Each row comes from the steps of one walk. Every step used is in the known rows, and no mark comes twice. Write the walk behind each row, first mark first.
Known rows
t-b: [-19 -14  -3  53  -6 -11  -7  -4  -7  21  16  -9   5  27   1 -11   5  -7
  13   8  -5  -8  -5   6  23 -15   4  -7   9   1 -11  13  -1 -15   9   4
   3 -11  -8 -10 -10   8   5   0 -14   5  14 -25   9   0  37   7  13 -11
  -4  31   5 -19 -23]
b-t-v-l: [  7  -1   1  19 -11 -21  -5 -19   5  30  -4  -2   4  31   9  -8  10 -14
  -6  19 -16 -27 -13  30   4 -16   1 -10  16 -13  -8   0  17 -11  19   0
 -10  -5   9 -12  15  -7   0  15   9   8  -6  10  -6 -13 -15   6   5 -11
   0  14   3  -4  13]
v-l-z-f: [ -3  30 -24  10  -9 -12 -16  57 -30   7  37 -20 -22  32   0  11 -34  18
  -1  21  -6 -19  -5  36  29 -19 -14  -6  11 -13 -10  -8  19 -10  18 -11
 -20 -15  21   7 -11  13 -11  33  27  42 -14  -3 -23  18 -17  -5  15  -7
  11  -9   8  40  -6]
t-m-l-z: [ 29  30   2  -7  17 -13 -29  -6  14 -25  16  13  -4  -5   7  -3 -11 -15
  20   8 -17  13  -7  -5  33   9 -16 -15   8  -9  -5   6  16  -9  34  -1
  -2   4 -17 -14   0  -9   2 -39  -5   9  10  12  -8   4  12  13   7   3
  18  26   9   7 -46]
b-t-v-l-n: [ 13   2   0  18 -22 -20  -6 -25   4  37  -9  -5   5  30  16  -8  15 -16
 -14  14 -12 -25  -6  34   6 -13   9  -6  11  -6  -9  -4  18 -12  23   1
  -2  -2   2 -15  10 -11  -1  18   4   6  -5  12 -12 -13 -17   1   5 -12
  -1  14   9  24  18]
f-z-c: [ -2   4  -5  15 -20  -2   9  47 -10 -11  -6 -17 -29  38  -9  24 -38  20
  11  30   1   1   7   4  53  34 -30  13 -28  28 -22   8  14   7  15  36
 -13 -24   8  15  26 -10  -2 -22  18  35  13 -15   6 -24   8  11  12  12
  18 -23   5   8 -20]
b-t-v: [  4 -17  12  21  -7 -21  -4 -23  12  23 -11  -3   4  29  13  -7  16 -17
  -9  13 -15 -21 -12  24  10 -15   4 -11  16  -1 -13  -2  16 -13  18   3
   1  -7   3 -15  18 -12  -2 -11  -2  -1  -1  12  -9 -19  -1  10  -1 -14
   2  15  11  -9   7]
f-z-l-v: [ -9   6  -7  22 -25  -3  20  54 -12  -8   8 -44 -32  34  -6  17 -22  23
  20  22   6   4  10  -3  65  38 -28  -4 -33  37 -23  -4  10  10  10  10
  14  -5  20  18  18  -1   5 -10  17  41   8  -1  18  -9 -14  15   7  16
  21 -24  28 -22   3]
l-m-t-v: [ 13  16   1   3  13 -16 -39 -34 -12 -18  27   1  17  31  15  -3 -24 -35
 -20  -6   3 -10  -3  29  30   4 -21   7  -2  30   0 -33  22 -14  28  11
 -24  11 -24   6   9 -11  -7 -13 -10 -23  -4  12   6 -18  -5  30   2 -12
  19 -16  37  -7 -33]
z-l-b-t-m: [  3  -5   5  27  13 -20   6  -7  -8  -2  -5 -18  -8  10   3  -8  30 -30
  28  -4 -17  -2   4  10  10  53  -2  10  10  31 -20 -17   8  -7  11  -3
  32   0  15   8  -4   4 -13  22   4  14  10  32  -3   6 -33  14  -5 -23
  22   6  19 -37  10]
v-t-b-l-n: [ -1 -23  -9  36 -20 -12  -6  -6  -9  40  15  -5   9  33  20 -11   2 -20
  -6  18   6  -5  -4  23   4 -13  12  -1  10  16 -10  36   1  -6 -14   4
  16  -1  22  -6 -18  13  -6  22  27  -2   0 -21  14  12  13  10  30  -9
   1   8  -6  13   3]
m-t-v-l: [  2  12  -4   4  -9 -22 -20  -8  -8  12  20   7   7  15   1   0 -13 -14
   2   9 -13 -16  -8  23  12 -12  -9 -14  19  -5  -1 -26  21 -12  12   4
 -26   5  -8   4   3   6 -13  -9   1   4  -9  -5  44 -18 -14  11  11   0
   1  -7  -1  -7 -34]
f-z: [-25   1  -7  33 -24   4  16  37  -8   5  -5 -31 -23  30  -9  21 -22  17
   0  12  13   2   2   7  51  -8 -24   3 -32  24 -18  -5  18   5  12  15
   1 -14 -10  17   9   0  15 -33  17  34   1 -22  20 -12  13   8  10  27
  14 -24  18  10 -28]
m-l-z-c: [  9  25   3   4  11 -19 -35  35 -18 -30  37   6 -16  21   5   5 -20  -8
  13  23 -12  -2  -7  10  14  51 -26  -7  18  -1 -12  -2  11  -4  41  14
   2  -9  12 -18  13   7 -16 -34   0   6   8 -16 -52 -20 -18   7   1  -5
  30 -16  11  24   7]
b-l-z-c-n: [  9  20   5  23   7 -20 -16  33 -23  -8  13   6 -15  49  22  -4  -3 -11
   2  34 -12 -13  -9  14  19  30 -15 -20  12  -6 -18 -17   9 -11 -32  15
   3 -19  29 -29  15  -6  -9  34  17  29  -5   2 -40  -3 -46  17   1 -14
  40 -22  14   4   2]
t-m-l: [ 21  28   2  -3  10 -16 -19 -21  15 -12   7  17  10 -14   3  -2 -11 -11
  29   4 -16  12  -7  -7  25   5 -11 -21  13  -8  -1   9  13 -10  27  -3
  -5   9 -29 -11   2  -5   3 -47  -2   3  13   6  -4   6  15  15   9  -1
   8  27  -6 -22 -51]
l-z-c: [ 10   6  -2   4  -1 -13 -25  65 -22 -26  28  -6 -29  38   7   6 -25   1
  -9  35 -12  -7  -1  24  41  40 -11  11   5   8 -17   0  16  -8  28  27
  -4 -28  23 -10  17 -10 -14   4   4  24   6  11 -42 -19 -14   3   5 -18
  22  -5  36  51   4]
z-f: [-16  -6   2  15  -7 -24 -11  37 -14   8  18 -25  -7  15   3  18 -42  30
  11   9 -12  -9   0  23  31 -22 -13 -22  26  16 -13 -17   6 -17   3 -20
  -3 -20  -1  13  -2   6 -27 -34  12  20  -2  -7 -22  13  41   4  -5 -28
   4  -5 -11 -22 -37]
m-t: [-20  -6   5  24  -3 -21 -15  -4 -22   0  21  -1   8   6  -1   3  -7  -8
 -13   8   4   1 -10   9 -12  -8  -6  -6  22  11  -2 -23  11 -16  15   6
 -10  -5 -31  -3   4  15 -12 -31   3  -1 -13 -15  23  -6  -7  10   2  -3
   1 -26  11  -2 -51]
b-t-m-l-v: [ 19   6  11  10  13 -21 -11 -41   8   4  -4  11   8   6  18 -13   9 -15
  -7  23  -4   4 -13  -5  -8   0  -5 -13  14  -3 -10  22   6 -12  35  -1
  -1   7  -8 -28  17  -7   1 -19  -3  -1   2  12 -29   4   0  16   0 -11
   5  16  16 -17 -17]
m-t-b-l: [-19  -7   8  44  10 -19 -22 -27 -20   5  20   5  10  20  15 -18  10 -20
   5   7  -2  -2 -12  -4 -20 -12 -10 -14  19  -4 -11 -13  -3 -17 -17   4
  -6  -2  -8 -19  -2  18  -9   0 -16   3  -6 -32  34  -7   1  19   4  -5
  16  -3   0 -16 -54]
z-l-n: [ -2  -2  -1  26 -30 -22  -7  27 -15   5  18 -32  -7   9   3   1  17   1
  28  -2 -20  -4  14  20  27  52  15 -12   9  31 -10 -26   8  -7   6  -4
  34   1  -8   2  -5   2 -16   4  11  11   7  22 -18   0 -39  -6  -1 -22
   7  -3  11  10  17]
t-v-l-n-c: [ 28  24 -15   3 -46 -14 -12   8   6  44   0   1   5  40  15   5 -12  -6
  19   6 -25 -32  -5  42  59  -7  20 -13   4   3   2 -16  30  -4  14  -4
  -8   5   3   6  -2 -20   3  16  -3  14   9  14  -2 -32 -12  -5  14 -10
  -9  22   0  13  17]
t-v-l-n: [ 20  26 -14   6 -42 -16  -9  10   6  38   2  -7   6  24   8   3 -12  -5
  10   9 -22 -28   3  47  56  -9  12 -16   3   0   0 -21  30  -5  17   2
 -10   4   5   6  -6 -17   4  14   5  14   6  14   5 -19 -11  -7  17  -7
  -3  19   1  23  16]
l-v-t-m: [ 19   2 -10  -2 -21 -17   6  21  -2  27  15  -2   5   9  14   0 -37   5
 -21  45  18  11  -2  12  49  -2  10 -11  -1  31  -2  48  15  -8  30   9
  -3  10  28  -2   7 -11   0   1  24   7   3  21 -12  13   7  14  30 -10
 -17   0  38 -28   8]

Which walk is each row?
[  0   0   4  36  15 -11  11 -39  -3  19 -32  -1   5  10  19 -11  24 -42
 -24   0   5   2  -2  18   2  -1   5  27  -3  34 -15  -6  17 -13  35   8
  21  -1   3   0 -10  -5   5  15  -4   9   2  20 -16   4   1  16  -1 -11
  14   8  39  -1  -9]  l-b-t-m
[-12  -2   7  46   0 -22 -24 -30 -22  10  18   4  12  20  22 -18  18 -22
  -4   5   0   1  -4  -1 -20 -10   0 -12  15   6 -12 -18  -2 -19 -11   6
   2   2 -13 -20  -6  15  -9   2 -18  -1  -7 -27  26  -7  -2  13   3  -5
  15  -4   5  12 -47]  m-t-b-l-n
[ 11  -9  11  20  10 -17  -3 -38  10   8 -12   6   5   9  12 -13  15 -16
 -10  14  -7   2 -14   1  -7 -19   1  -4  12  -2 -12  16   9 -18  22   3
  -3  -6 -19 -21  15 -10   4 -10   2   2  -3  19 -12   8   4  12   0 -13
   0  24  10  -6 -33]  b-t-m
[-18  23   3  33   9 -16  -7  -7 -15   4   5   0   7   8   7  -1   0 -27
   9  -1   3  -3  -7  14  -1  23 -12   0  14  23  -7 -18  18  -5  41  -1
  18   6  -3  -1 -11  18  -6 -33  -1   0   6 -19 -39 -10 -10  11   0   0
  25 -23  17 -15   4]  m-l-b
[  3  27   9  23  16 -17 -22 -27 -14  -5   8   2  13  38  32 -10   0 -36
   1   6  -2 -13 -16  19   9   0 -17 -21   7  12 -11 -40  12 -12 -34   7
  -5  11   8 -15  16  -7  -5  16  -1  -4  -8   2 -15 -14 -40  30  -5 -18
  47 -22  13 -24 -28]  b-l-m-t-v
[ -1  39 -22  12   3 -11 -19  -7 -35   3  35  -3   9  29   4   3 -29 -17
 -13   7  13 -15 -10  35   3 -10 -16   8   6   5   2 -15  17  -6  24   4
 -37  11 -17   9  -2  13  -5  37  19   6 -17  -2  -9   7 -38  10  17  -6
   6 -26  17   6 -22]  v-l-m-t
[-19  -7   5  50   6 -13  14 -23 -15  27 -26 -12   4  21  16  -9  25 -38
 -33   3  12  -7  -5  26  -6  -2   8  27   3  37 -15 -12  17 -13  34   9
  25  -7   8   1  -9   2  -1  14   2   7  -5   9 -31  -3 -10  11  -5 -12
  17 -14  45   1  10]  l-b-t
[ 15   1  11  16  17 -21 -14 -48  10   1  -7  12   8   4  13 -13  16 -20
   0  12  -8   4 -14  -3 -17  -4  -9 -10  19  -9 -11  17   7 -12  29  -1
   1   2 -21 -26  13  -3   0 -24  -1  -3  -1   7 -20   3   2  14  -2  -9
   7  18   3 -10 -29]  b-t-m-l
[ -7 -25  -7  35  -9 -11  -2  -2  -8  38  18  -3   8  33  12 -10  -5 -19
   1  20   5  -7 -13  20   6 -16   4  -4  15   9 -12  40   1  -7 -19   4
   8  -4  26  -3 -11  18  -5  17  26   0   2 -25  21  12  16  17  31 -10
   2   5 -10 -14  -3]  v-t-b-l
[ -5  -4   4  45  -3 -17 -26 -35 -20  17  13  10  12  35  29 -20  15 -21
   6  -1  -3   0 -10  -6 -18  -7   7  -7  17   8 -11 -15  -1 -16 -14  -1
   5   2 -11 -20  -2  12  -9   4 -28  -1  -4 -28  22 -21  -5  15   0 -10
  12  -2   1   0 -46]  m-t-b-l-n-c
[ 12  25 -15  11 -22 -14   2   8   6  34  -7  -6   3  28   3   2 -10 -23
  14  10 -18 -31  -4  44  55  -9   1  -3   2   4  -5 -21  33  -5  19   3
 -11   4  22  16  -7 -12   1  24   6  18   8  12  13 -19  -8   4  18  -7
   5  16  10 -12  16]  t-v-l-b
[  2  35 -24  19   5  -9 -22 -16 -33   6  36   0  10  34   5  -3 -26 -18
  -7   5  10 -17  -9  29   3 -10 -18  10   4   1  -1  -5  13  -9  23   5
 -35  10 -11   7  -6  15  -2  43  12   4  -9  -9   0   7 -26  13  21  -6
   6 -14  13   4 -24]  v-l-m-t-b
[  3  30 -20  29   2 -11  11 -14 -18  32 -10  -4   3  18  10  -5   3 -23
 -10  13   4 -15  -7  31  -4 -11   1  18   3   4 -10   1  17  -5  29   2
  -8   4   9   5 -11   9   5  55  20  25  -6  10 -15  15 -29   4  16  -5
   6  -3  15   6   2]  v-l-b-t-m
[ -4  -1  -1  62 -16 -14 -11 -20 -11  36  -1   0  10  48  35 -20  24 -15
  23   4 -10 -11  -9   1  11  -5  21 -14   6   7 -16   0  -4 -13 -28  -2
  24  -4   4 -24  -5  -1   4  28 -27   9  14 -24 -16 -15   8  10   4 -20
  15  27  -3  -3 -10]  t-b-l-n-c
[ -1 -17  -8  31  -3  -9 -10 -12 -10  25  22  -1  10  40  17 -11  -9 -29
  -6  15   8  -7  -9  23   8 -10  -2   2   9  16 -12  38   2  -6 -13   6
   4   1  26   1 -12  13  -4  24  25  -7   3 -20  15  12  13  23  30 -11
   8   0  -2 -14  -3]  v-t-b-l-m
[  2  11  -3  13  -7 -22 -13   8 -13  12  34   3  10  15   9  -4 -24  -3
   6  30  12   3  -7   3  13  20 -11 -21  17  15  -4  33   5  -4  40  -2
   6  12  22 -11   0  14  -9 -28   6  -5   8 -25 -31  -3   3  15  19  -2
   3 -12  16 -32  20]  m-l-v-t-b
[ -2  -1  -3  29 -11  -1  20  22   1  -3 -14 -38 -32  37  -3  11   4  -7
  21   2  -5  -5  15   8  52  39 -30  11 -33  38 -31 -19  18   8  11  10
  22  -5  23  25   5  -4   3   0   8  36   7   5  34 -19 -11  18   0  17
  33 -17  25 -12   6]  f-z-l-b-t-v
[ -4  14   1  14  18 -13 -33 -30 -24 -20  31  -2  16  29  10  -2 -23 -28
 -29  -5  14  -3  -4  24  10   3 -20  12  -1  34   0 -29  14 -16  30   9
 -21   9 -33   4   6   0  -7  -9  -2 -21 -10   5 -12  -4 -10  28   2 -12
  16 -31  41  -2 -41]  l-m-t
[ 11  24 -14   4 -29 -15  -6  18   8  31   6  -3   2  26  -3   6 -18  -6
  20  13 -23 -31  -7  39  55 -14   0 -21  11 -13  -1 -14  29  -6  11   0
 -21   0  13   8   1 -10   2  10  10  17   8   9  17 -18  -7   0  19  -5
  -3  19  -5 -15   7]  t-v-l
[ -8 -33 -11  30 -16  -9  -2   5  -7  33  24  -4   8  29   1  -6 -13 -15
  -5  17   5  -5  -8  23  13 -15   6   7  12  13  -8  47   6  -5   9   3
   4  -5  14   6 -18  19  -5   1  27  -3   6 -21  27  12  33  11  33  -6
 -16  11  -2  -8  -4]  v-t-b
[ -6   4  -2  11   2 -15 -30  64 -18 -17  35 -26 -27  32   7  11 -31  18
 -15  17 -10  -7   0  28  43 -11 -16  -6   9  10 -17 -18  17 -17  21 -12
   4 -24  18   4  -5   0 -18 -16   6  29  -8   3 -32   6  20   3  -5 -15
  22  -6  32  43 -17]  l-z-f
[ 22  -5  -9 -10  -4 -13 -11  -9  11  10  19  13  10   1   3   1 -23 -19
   6  16   1  11 -10  13  14  -1  -5  -2  17   9   0  44  14  -1  21   1
  -1   8  -1   4 -10  10  -7 -28  36  -9   4  -1  20  18  17  16  32   0
 -10   6 -11 -12 -24]  v-t-m-l
[  1   3  -3  27  -3   2  19  16   0 -11 -16 -34 -29  28  -3   9   3  -8
  20   1  -2   8  12  -2  44  35 -33  17 -36  37 -33 -10  14   8  13  10
  20  -5  13  24   5  -3   5   0  11  39   9   9  33  -5  -9  21   3  18
  31 -11  23  -9 -12]  f-z-l-b-t-m
[ -4   2   1  18 -15 -25   5  45 -16   0  27 -27 -11  16  -2   2  -7  11
  31  25  -8  -1   2   7  42  54   2 -24  12  29  -9  -6   7  -4   5  -3
  21   3  27   0  17  -1 -15  10  11  18  10  25 -21   0 -40   7   5 -24
   5  -9  24 -56  26]  z-l-v
[ 28  35   0  -8   6 -19 -15 -15  13  -8   9  15   8 -11   9  -5 -20  -5
  21  22  -7  15  -7 -13  36  10 -10 -25   8   2   0  19  11 -10  37   0
  -5  13 -12 -13   7 -11   4 -37  -5   3  13  14 -14   4  12  16  11  -4
   5  23  11 -34 -35]  t-m-l-v
[ -1   8  -2  27  21 -12 -36 -42 -22 -17  36   0  17  33  14 -11 -16 -35
 -22  -6  11  -1  -2  19  10   1 -20  12  -2  28  -4 -19   7 -16  27   9
 -20   8 -28  -1   0   2  -6   0 -17 -23  -3  -6   5  -5   6  29   5 -11
  17 -11  37  -6 -42]  l-m-t-b
[-14  23 -20  39  -3 -10  13  -4 -28  37  -7  -9   2  24   7  -3   5 -20
 -14  12  10 -18 -10  37  -8 -12   2  17   6   7  -9  -4  19  -5  27   4
  -5  -2  13   7 -13  15   3  55  22  26 -10  -1 -24  10 -35   1  15  -5
   6 -16  18   8  13]  v-l-b-t
[-14  14   8  36  16 -19  -8 -26 -12   6  -1   1   9  11  13  -8  15 -33
  -1   2   5  -2  -9  12 -19  21 -12   4  18  18 -12 -11  13  -7  45  -2
  20   6   2 -10  -5  18  -8 -26  -4  -3   2 -18 -47 -11 -14  13  -4   1
  26 -23  18 -13  10]  m-l-b-t
[-21  -2   2  62   2 -12  -6 -10 -10  24   6  -4   6  34  16 -18  16 -15
  23  12  -8 -11 -14   0   8 -14   1 -22  11  -8 -18   3  -5 -14 -32   2
  10  -8  12 -21  -1   7   4  22 -12  12  10 -29   0  -1  12  14   8 -15
  21  24  -7 -28 -24]  t-b-l
[ -5   6  -3  18  -3  -2  -2  22 -14 -29  17 -38 -24  38  -6  15 -20   0
  14   0   5   5  12   3  48  38 -43  10 -33  39 -22 -23  10   8   8  10
   2  -2  -1  26  12   3   0 -12  12  25   4  -5  34 -12 -18  25   4  16
  33 -33  24  -8 -23]  f-z-l-m-t
[  6  10  -4  10  -9  -2  -6  19  -2 -27  13 -33 -25  41  -6  13 -19  -6
  20  -2  -4  -2  12   7  59  39 -43   6 -36  36 -24 -25  16   8   9   9
   1   1   5  26  13  -5   0 -15   6  23   7   3  45 -21 -14  27   4  16
  34 -24  22 -13 -19]  f-z-l-m-t-v
[-12   6   1  57  -3 -18  -2  -2 -12  27  10  -7   5  35  25 -21   5  -8
  15  26   0  -7 -11  -4  21  -9   4 -27   4   2 -16  11  -6 -15 -24   5
  11  -3  30 -24   2   1   5  28 -16  15  11 -20 -12  -2   9  16  11 -18
  19  21  11 -37  -9]  t-b-l-v
[-10  19   7  29   8 -15 -16  41 -20  -3  13 -21 -18  37  29  -1  -7   3
   6  19 -11 -13 -12  17  19 -10 -13 -29  14  -2 -23 -30   8 -16 -40  -9
  15 -13  37 -17   8   2 -11  14  10  34 -10  -5 -39   4 -22  13  -7 -20
  52 -13   8  15 -18]  b-l-z-f
[  8   1   1  48   8 -15 -20   3 -18   5  23   6  -7  54  16 -18  10 -16
  12  25 -16 -13  -5   2  19  15 -13 -14   7 -11 -22   7  -3 -16 -21  12
   4 -17  23 -27  -2   1  -1  39 -10  18  11 -20  -3  -2   7  18   9 -15
  24  16  10 -13  -7]  t-b-l-z-c-n
